Each row comes from the steps of one walk. Every step used is in the known rows, and no mark comes twice. Write the walk behind each row, first mark first.
Known rows
dukimu pebi: [ 0.80 -2.06  1.00  2.45 -0.35  1.55  1.79  0.61  1.19 -1.43 -2.60 -1.68
  0.85 -3.62  3.72 -7.06  5.80  0.69 -0.29 -0.66  3.76]
podeva vuset toren: [ 1.32 -2.84  3.74  4.12 -2.04  2.43  1.60 -0.42  1.63  0.06  1.98 -3.03
  3.74 -3.18  1.31 -0.51  0.59  0.23 -1.78 -3.67  3.78]
tober pebi toren: [ 0.60 -1.05  0.44  1.03  1.09  0.87 -0.32  1.90 -0.67  0.13  1.44 -3.21
  1.45 -2.54  3.40  0.94  1.71  0.29  0.60 -2.80  3.89]
toren belano: [-0.76  0.37  2.73  3.89 -1.05  1.24  1.15  0.64  1.65  1.67  1.28 -0.23
  2.15 -4.91  3.39 -3.61  0.33 -0.03  0.64 -3.54  1.90]
toren tober pebi podeva vuset: [ 1.49 -4.30  1.34  2.08 -1.57  1.01 -0.93  2.00  1.38  0.47  1.71 -3.43
  4.60 -0.51  4.66 -1.69  2.55  0.04 -5.58 -1.69  3.52]
toren pebi podeva tober dukimu: [-1.56 -3.11  5.04  3.80 -1.99  0.77 -0.17  2.83  2.25  2.48  1.27 -4.04
  5.48 -4.91  3.60 -3.01  3.02  0.16 -4.19 -2.11  4.91]
pebi toren tober: [ 0.46 -3.54  1.33  2.93 -0.20  1.04  1.01  0.75  1.45 -1.29 -0.46 -2.66
  3.05 -4.01  5.04 -3.72  1.65  0.26  1.10 -1.96  3.78]
vuset toren: [-0.21 -2.17  1.06  3.93 -3.05  1.11  1.07  0.10  0.40 -0.33  2.82 -1.01
  1.08 -3.50  3.56 -4.16  2.00  0.04  2.31 -2.76  3.08]
dukimu pebi podeva tober: [-0.46 -2.90  3.13  2.71 -1.35  1.23  0.39  2.80  2.16 -1.55 -2.32 -1.86
  3.85 -4.27  4.00 -4.27  5.96  0.97 -2.67 -0.73  4.46]
vuset toren tober pebi podeva: [-1.14 -3.92  0.78  3.30 -4.27  0.50 -0.49  0.94  0.55 -0.38  4.04 -2.99
  3.46 -3.17  4.40 -2.86  2.24 -0.32 -1.05 -2.09  3.91]
toren pebi: [ 0.13 -2.41  1.85  3.73 -1.35  1.11  1.03  0.50  1.40  1.91  0.90 -3.56
  2.92 -4.38  4.05 -5.94  2.47 -0.57 -2.22 -2.32  3.93]
toren tober pebi: [ 1.65 -3.77 -0.12  1.58 -1.60  0.80  0.38  1.53  0.98  0.65  1.66 -2.98
  2.86  0.13  5.75 -4.70  2.94 -0.10 -3.39 -1.03  2.55]
toren zige: [ 3.52  0.89  2.23  1.84 -0.77  1.89  2.88  1.06  1.67  1.48 -2.10  2.85
 -0.15 -2.73  3.92 -2.84  0.46  0.04 -0.31 -1.65  1.41]
pebi podeva: [ 1.58 -1.86  1.86  3.25  0.19  1.02 -2.02  2.54  1.01 -0.03 -0.04  1.16
  1.80 -2.03  3.76 -1.50  2.92  0.84 -1.88 -2.98  3.30]
podeva vuset: [ 3.21 -2.32  3.58  3.27  0.17  2.67  1.60  0.22  1.90  0.65 -0.02 -2.07
  3.16 -1.37  1.82 -0.95  1.13  0.58 -3.10 -3.38  3.02]
dukimu pebi podeva vuset: [ 0.50 -2.77  3.05  3.12 -0.33  1.82 -0.04  1.23  1.85 -1.81 -2.69 -2.26
  3.36 -4.60  2.20 -2.78  5.17  0.88 -3.44 -1.60  5.17]
dukimu pebi toren: [-0.47 -2.20  1.47  2.55  0.37  1.41  1.66  0.47  1.11 -2.54 -3.09 -2.89
  1.68 -6.02  3.42 -5.04  4.87  0.66  1.52 -1.06  4.95]
tober dukimu pebi toren zige: [-0.73 -0.73  4.93  1.75  0.80  1.43  2.87  0.69  0.90  0.58 -2.56 -2.39
 -0.30 -5.10  1.52 -4.01  4.33  1.65  2.26 -0.45  4.68]
pebi toren: [ 0.72 -1.65  1.50  2.84  1.16  1.27  0.85  0.89  0.71 -1.01 -0.72 -1.40
  1.40 -4.36  3.75 -1.98  1.41  0.57  2.98 -2.93  3.72]
toren tober dukimu pebi podeva: [-0.13 -4.33  3.16  2.51 -1.48  0.94  1.02  1.19  1.96  0.26 -0.68 -3.04
  2.46 -2.10  4.25 -7.18  5.27  1.11 -2.33  0.15  3.93]
podeva tober pebi: [ 0.79 -2.28  2.99  1.15 -1.69  1.17  1.58  4.20  1.58  1.45  1.98 -2.75
  4.35  0.03  5.21 -1.32  2.78  0.55 -2.78 -1.67  2.08]

Write each row's walk
[ 0.22 -4.18  2.90  2.35 -1.53  1.08  2.03  0.67  1.84  0.47 -0.72 -3.44
  1.92 -1.69  4.43 -8.18  5.19  0.97 -1.58  0.37  3.48] | toren tober dukimu pebi
[-0.07 -2.50  5.33  2.85 -0.79  0.99 -0.68  4.33  2.04  1.24  0.56 -0.48
  3.87 -1.80  3.65 -0.74  3.48  1.57 -2.51 -2.07  3.41] | pebi podeva tober dukimu
[ 0.91 -3.94  3.35  3.56 -2.89  2.11  1.32 -0.18  1.59  0.12  2.89 -4.63
  5.03 -2.67  2.05 -0.47  0.75 -0.07 -3.52 -2.99  4.04] | podeva vuset toren tober pebi
[ 0.57 -0.50  2.06  3.28 -3.69  1.41  2.32  0.10  1.02  0.43  1.47  0.66
  0.83 -4.83  3.29 -2.70  0.37 -0.32  1.78 -2.25  2.70] | vuset toren zige
[-0.50 -3.94  3.08  3.61 -2.11  1.61  0.00  0.82  2.04 -2.17 -1.50 -3.30
  4.46 -5.36  2.54 -3.38  4.97  0.53 -3.55 -1.24  5.55] | dukimu pebi podeva vuset toren tober
[-2.70 -3.45  3.20  4.78 -4.83  0.65 -0.03  1.30  1.48  0.69  3.68 -3.65
  5.12 -6.33  3.52 -2.85  1.99 -0.52 -1.21 -2.78  4.94] | vuset toren pebi podeva tober
[-0.74 -1.62  4.74  2.24  0.59  1.18  0.80  1.54  0.84  0.71 -1.55 -1.97
  0.05 -3.32  1.64 -4.43  5.84  1.98  0.20 -0.77  4.68] | tober dukimu pebi podeva
[-2.46 -1.57  6.39  3.27 -0.92  1.38  0.98  0.78  1.34  0.89 -0.01 -3.29
  2.04 -5.70  0.21 -2.48  4.22  1.60 -0.27 -1.61  5.37] | tober dukimu pebi podeva vuset toren belano
[ 0.13 -3.57  4.86  4.12 -1.69  1.54 -1.25  1.46  1.75  0.19  1.66 -2.29
  4.62 -3.43  1.63  0.83  1.90  0.87 -3.60 -3.20  4.87] | pebi podeva vuset toren tober dukimu
[ 0.73 -1.86  2.10  2.04 -0.67  1.18 -1.94  2.34 -0.15  0.67  2.86 -3.01
  3.40 -1.97  1.97  3.41  1.76  0.29 -3.81 -3.42  4.49] | tober pebi podeva vuset toren
[ 1.65 -1.59  2.02  1.59  0.44  1.30 -1.97  2.68  0.03  0.92  1.86 -2.52
  3.10 -1.12  2.23  3.18  2.04  0.49 -4.42 -3.36  4.12] | tober pebi podeva vuset
[-0.60 -3.51  1.31  2.61 -0.60  1.27  1.78  0.34  1.65 -2.71 -2.89 -3.75
  2.85 -5.80  4.32 -6.30  4.95  0.46  0.31 -0.42  5.00] | dukimu pebi toren tober
[ 1.26 -1.21  0.62  1.33  0.45  0.70 -2.24  3.11 -0.50  0.87  1.88 -1.37
  1.63 -0.89  3.40  1.22  2.77  0.44 -2.71 -2.90  3.62] | tober pebi podeva
[-2.23 -3.03  2.33  4.92 -4.10  0.64 -0.48  0.50  0.85  0.50  3.38 -3.25
  3.79 -6.44  3.13 -3.17  1.98 -0.60 -0.60 -3.02  5.06] | vuset toren pebi podeva
[-0.32 -3.32  2.89  2.69  0.23  0.98  1.35  0.79  1.29 -0.38 -0.23 -3.33
  2.37 -3.99  4.07 -3.62  2.06  0.86  1.73 -1.58  4.17] | pebi toren tober dukimu
[ 0.76 -2.73  3.74  3.05 -1.27  1.03 -0.95  4.28  2.19  0.34  0.37  0.18
  4.56 -1.82  4.64 -0.85  3.07  0.96 -3.25 -2.42  3.03] | pebi podeva tober
[-0.10 -3.09  3.89  4.39 -1.24  1.39 -0.79  1.15  2.05  1.64  0.88 -4.03
  5.41 -5.32  2.48 -1.73  1.88 -0.37 -5.41 -3.29  5.36] | toren pebi podeva vuset
[ 0.76 -2.84  3.87  4.26 -1.33  1.68 -1.59  1.52  1.52 -0.29  1.37 -1.12
  4.35 -3.60  1.68  1.58  1.48  0.61 -3.32 -3.86  4.55] | pebi podeva vuset toren
[-1.39 -2.19  5.72  2.86 -0.49  1.46  0.99  0.95  1.00  0.53 -0.55 -3.26
  1.37 -4.35  0.54 -2.90  5.09  1.81 -0.31 -1.24  5.41] | tober dukimu pebi podeva vuset toren
[ 1.45  0.05  2.51  2.19  0.59  1.56  2.18  0.88  1.30 -0.33 -2.15  0.27
  1.09 -5.65  3.51 -0.47 -0.32  0.18  2.39 -2.37  3.35] | pebi toren zige
[-3.19 -3.30  4.35  4.60 -4.61  0.61  0.18  1.35  1.30  1.27  3.74 -4.15
  4.59 -6.29  2.85 -2.84  2.29 -0.10 -0.77 -2.49  5.21] | vuset toren pebi podeva tober dukimu
[ 0.05 -4.18  4.80  3.85 -2.87  2.26  2.16 -0.70  2.06 -0.17  1.42 -4.94
  4.66 -3.83  1.34 -2.37  2.08  0.44 -2.76 -2.13  4.70] | podeva vuset toren tober dukimu pebi
[ 0.14 -4.60  4.15  2.74 -1.45  1.34  1.22  0.90  2.22  0.33 -0.72 -3.91
  3.51 -2.24  3.41 -5.80  4.72  1.09 -3.45 -0.24  4.28] | toren tober dukimu pebi podeva vuset
